Every row comes from one small tree of marks. Brackets hold a mark, then the marks that hang from it, in the order of their numbers. Every link used is in the known rows. Which tree was each row made from?
Known rows
[Z682 Z321]: [ -2.8  23.6 -45.6 -37.9  25.9 -23.3  29.2 -12.6 -33.2  -5.9  18.0  41.7
 -11.2 -23.6  12.2  -4.9  39.1  -8.0  79.0 -19.2   0.8 -45.2]
[Z280 Z98]: [  9.2  14.2 -26.6  -9.2  52.8  12.3  24.8 -12.4 -20.9 -18.0 -16.4   7.6
 -10.4 -44.8   4.6 -26.8  40.8  -7.3  87.9 -49.0  -8.5 -33.4]
[Z321 [Z682 [Z64 Z98]]]: [ -1.4  17.2  17.9  14.9  47.7   8.9  38.9  23.8 -38.0  14.5  -5.5  -5.4
   5.8 -26.9  25.7  17.0  11.4  -5.0  25.2 -44.8 -26.0 -29.3]
[Z682 [Z64 Z78 Z98 Z103] Z321]: [ 17.6 -11.2  -5.6   2.8  -1.3 -20.7  17.5  17.8 -15.8   5.6  29.6 -21.5
  12.0   1.8   3.0  19.0  51.8 -11.5   6.4  11.9 -28.9  -7.8]
[Z682 [Z64 Z78 Z98 Z865] Z321]: [ 10.7  -9.5  25.8  30.1  -5.9 -18.8  29.5 -11.3  17.2  32.0  -6.4 -22.9
  15.2   9.2  37.8  39.8  41.0 -19.5  15.7  10.9 -31.3  -5.8]
[Z241 [Z64 Z98 [Z682 Z321] Z693 Z865]]: [-10.3 -24.0  16.9 -12.0  33.9 -31.2  -3.1  -8.5  -1.9  23.7  53.1   2.7
 -34.1 -25.9  58.2  31.9  -1.8 -16.0  -0.2  -1.6 -12.2   8.0]
[Z241 [Z64 Z98 Z103 Z693 Z865]]: [  0.3 -27.4  23.6 -49.6 -12.8 -16.9  12.4  35.1   9.4  16.4  11.2  -4.2
 -23.8 -19.8  13.6  -1.3  29.7  13.9 -19.6   6.7 -30.4  30.1]
[Z64 Z98 Z103 Z682 Z693 Z865]: [-20.9 -23.3  14.0  -8.7  -9.7 -19.8  -8.6   7.1   3.5  -8.7   1.1   2.9
  -9.9 -27.8  10.2  12.6  46.9  -5.9 -26.3  13.6 -24.5  32.1]
[Z103 [Z64 Z693]]: [  0.9   9.8  -8.7 -36.8  25.2  -1.4  22.3  23.0 -17.5 -29.8  -6.2  42.7
 -29.5 -33.3  30.3  -8.3   1.2  40.3  32.3 -16.2   1.6  -9.0]
[Z321 Z682]: [-17.5  42.2 -17.4 -20.3  36.8   7.7  47.4  22.5 -40.3 -20.7  -6.7  37.8
  -7.1 -31.8  20.9   8.4  29.8   3.1  58.0 -47.1  -4.1 -42.7]
[Z321 [Z682 Z64]]: [ -8.4  21.7  28.4 -13.5  46.1  14.3  45.0  26.5 -33.8  -8.1 -11.6  23.2
   0.2 -26.8  29.0  21.4  17.6  15.5  37.2 -61.0  -4.4 -44.2]
[Z241 [Z64 Z78 Z98 Z682 Z865]]: [-15.2 -23.3  37.7  12.9  39.3   3.5  23.7   0.3   2.5  19.0  -1.5 -21.7
  -4.5  -7.6  65.8  43.0  10.9 -18.8  -8.1 -36.3 -48.4   0.8]
[Z321 [Z682 [Z64 Z98 Z693]]]: [  7.1  12.3  18.2  15.2  27.2   0.7  28.0  31.2 -18.2  -3.4   6.4  -0.2
  -7.5 -35.8  29.3  22.2   3.2  10.6  14.4 -27.2   5.2 -13.6]
[Z241 [Z64 Z682]]: [-25.8 -13.2   9.9 -48.8  81.5  11.8  22.0   5.5 -40.5  -7.8  19.4  29.6
 -25.1 -30.9  50.9  10.2  -2.1   8.4  32.3 -71.3 -15.8 -43.6]
[Z682 [Z64 Z865] Z321]: [ -5.4   3.6  31.2 -21.9   8.8 -14.7  24.7 -11.9  -4.0  19.8   0.8  22.5
  -3.6  -5.4  27.9  22.4  37.9   1.0  40.9  -9.1  -9.9 -26.9]
[Z64 Z98 Z103 Z682 Z693 [Z865 Z413]]: [-20.4 -39.6  30.7   5.2   1.8 -11.1 -10.6  11.7  -6.4 -14.7 -27.3   1.1
   2.9 -25.7   1.7   9.4  41.7  -2.1 -38.9   5.7 -38.1  69.8]
[Z241 [Z64 Z78 Z98 [Z682 Z321]]]: [  1.7 -11.2 -13.2  10.4  69.2 -14.0  14.7  -1.1 -29.7  12.5  59.5 -11.7
 -12.1  -9.6  62.5  33.0   1.1 -28.7  22.9 -29.3 -29.3 -22.8]
[Z103 Z64]: [ -4.3  16.3  -4.4 -33.7  42.5   9.4  28.1  19.8 -31.8 -17.1 -17.5  39.0
 -16.3 -23.7  28.7 -10.7  11.3  22.6  47.6 -33.0 -26.5 -22.5]
[Z64 Z78 Z98 Z103 [Z682 Z321] Z865]: [-17.2  -5.1  -8.3  22.5 -10.8 -28.9   2.6  -8.6  -3.1   3.8  22.7 -10.4
  11.1  -2.8  21.3  35.5  64.9 -40.8 -12.1  28.1 -41.0  17.3]
[Z682 [Z64 Z78 Z693] Z321]: [ 10.2   2.2  -3.8 -13.6  -0.6 -16.6  25.3   7.8   4.3 -18.7  17.2  15.3
  -7.6  -7.8  34.9  31.0  23.2  22.1  37.4  -0.3  33.5 -23.9]

Write each row's tree
[-15.1  -2.6 -37.2  -6.6  35.8 -28.0  -7.9  -6.0 -41.2  -6.2  53.6   7.1
  -5.3 -24.1   5.0   1.2  46.9 -32.2  20.2  -0.6 -37.3  -7.0]
[Z64 Z98 Z103 [Z682 Z321]]
[  2.6   3.1  17.7  -5.7  10.5  -2.0  17.5  51.7 -19.3 -13.2  22.7  -4.6
  -4.1 -32.6   3.4  14.8  23.2  13.8 -12.9 -11.3  -4.9   6.3]
[Z321 [Z682 [Z64 Z98 Z103 Z693]]]
[ -3.8 -26.0  24.0  -8.9 -23.1 -13.8  11.8  18.6   0.6 -10.3 -44.7  -0.1
   6.0 -15.1 -21.9  -9.7  55.6   8.0 -17.3  19.3 -37.5  66.4]
[Z64 Z98 Z103 Z693 [Z865 Z413]]
[-12.5   3.9 -30.7 -23.4  -0.5 -24.5  -3.0  11.6 -13.2 -52.4  44.2  28.6
 -11.0 -19.4  19.9  26.1  43.4   0.6  12.8  16.0  23.0  -3.4]
[Z64 Z78 Z103 [Z682 Z321] Z693]
[ -6.9 -10.7  26.4  39.1  10.7  -2.7  -3.9   5.7  17.3  -7.1 -19.9  -4.7
 -14.3 -15.4  62.0  43.4   3.1  -1.5 -28.5   7.8 -27.2  35.8]
[Z103 [Z64 Z78 Z98 Z682 Z693 Z865]]
[ -0.8   7.1 -24.8  18.6  69.8 -18.2  -7.9  -9.5 -44.3   6.7  47.0  10.7
 -21.6 -32.6  45.6  12.4  -0.2 -23.9  24.4 -11.6 -43.3  -7.2]
[Z103 [Z64 Z98 [Z682 Z321]]]
[ -2.6 -17.4  43.6   2.9   9.3  -6.4  27.6  -4.0   2.6  33.5 -28.4 -15.3
   5.9 -10.7  24.1  15.5  34.0  -0.5  18.2 -18.8 -41.1  -7.9]
[Z682 [Z64 Z98 Z865]]
[  2.1 -41.1  64.5  21.5   6.6  -6.3  18.2   8.8  10.9  14.2 -54.0 -13.0
  10.3 -12.1  10.9  13.6  16.8  17.3  -7.6 -11.0 -24.1  46.8]
[Z682 [Z64 Z98 Z693 [Z865 Z413]]]
[ -5.1  -3.9  46.6   9.0  13.8  17.4  38.4  19.1  -1.5 -17.0 -73.3  11.3
  13.6   9.1  36.3  22.1  24.3  18.6   1.9 -14.6 -47.5  34.5]
[Z103 [Z64 Z78 [Z865 Z413]]]
[ -8.5 -13.4  26.2  46.8  55.9 -15.1  -3.2 -13.8 -30.9  16.0  -6.4   0.8
  -2.5 -13.6  40.8  20.7   2.8 -24.1  -7.1   0.3 -66.8  51.8]
[Z103 [Z64 Z98 [Z682 Z321] [Z865 Z413]]]
[-20.1 -18.1  34.0 -34.2  -8.5   0.0  31.7  16.8 -16.0 -15.1 -55.5  25.4
  15.7  -5.3 -19.1  -8.8  69.2  13.2   6.5 -11.0 -46.1  30.7]
[Z64 Z103 [Z865 Z413]]
[  4.6 -22.4  41.3  -2.8  -7.3 -12.1  16.3   3.6  19.1  22.2 -23.3  -7.6
  -5.7 -18.5  24.3  19.3  23.6  13.1   2.1  -1.8 -10.8   9.4]
[Z682 [Z64 Z98 Z693 Z865]]
[-15.9 -14.2 -10.0  -4.9 -11.7 -44.1 -19.6  -8.9   2.9  -0.2  43.5   7.5
 -18.5 -26.1  14.9  17.9  46.6 -23.1 -12.0  36.4 -16.4  29.6]
[Z64 Z98 Z103 [Z682 Z321] Z693 Z865]
[-16.1 -18.0  13.3 -51.8  61.2   3.0  13.1  13.0 -26.7 -19.6  28.8  35.7
 -37.4 -39.5  53.9   9.7  -8.3  22.0  23.1 -54.8  12.8 -27.5]
[Z241 [Z64 Z682 Z693]]
[  3.2   0.0 -27.6 -14.2  -6.0  -6.0  28.9  25.3 -15.5 -16.2  -8.5 -13.1
  13.7  -8.5  -6.2   1.0  69.1  -8.2  14.3   0.3 -38.9  -2.5]
[Z64 Z78 Z98 Z103]
[  5.9   2.6 -24.4   9.8  54.9 -30.4 -20.1  -3.5 -31.8  -7.9  51.6  16.3
 -32.7 -39.0  46.1  13.3 -13.3  -9.6  12.1   5.3 -10.8  10.9]
[Z103 [Z64 Z98 [Z682 Z321] Z693]]
[ 26.1  -6.5  -7.8  15.3   6.0 -25.3  19.4   6.8   2.4   1.4  21.5 -13.9
  -1.5  -8.6  29.1  29.2  17.0   1.2  25.8  12.3  10.2  -8.5]
[Z682 [Z64 Z78 Z98 Z693] Z321]
[  2.5 -20.1  25.6  31.5 -18.9  -6.3  30.2   7.5  19.0  -8.0 -68.8 -12.9
  15.9  -1.1  14.3  23.7  39.8   5.8   2.0   8.0 -24.9  50.7]
[Z64 Z78 Z98 Z693 [Z865 Z413]]
[-12.5 -16.7  15.2 -29.6  46.9   4.0  20.6  19.9 -10.0 -33.2  15.7  21.3
 -23.9 -25.5  67.6  29.4  -8.8  20.8  10.9 -47.3  17.0 -24.4]
[Z241 [Z64 Z78 Z682 Z693]]
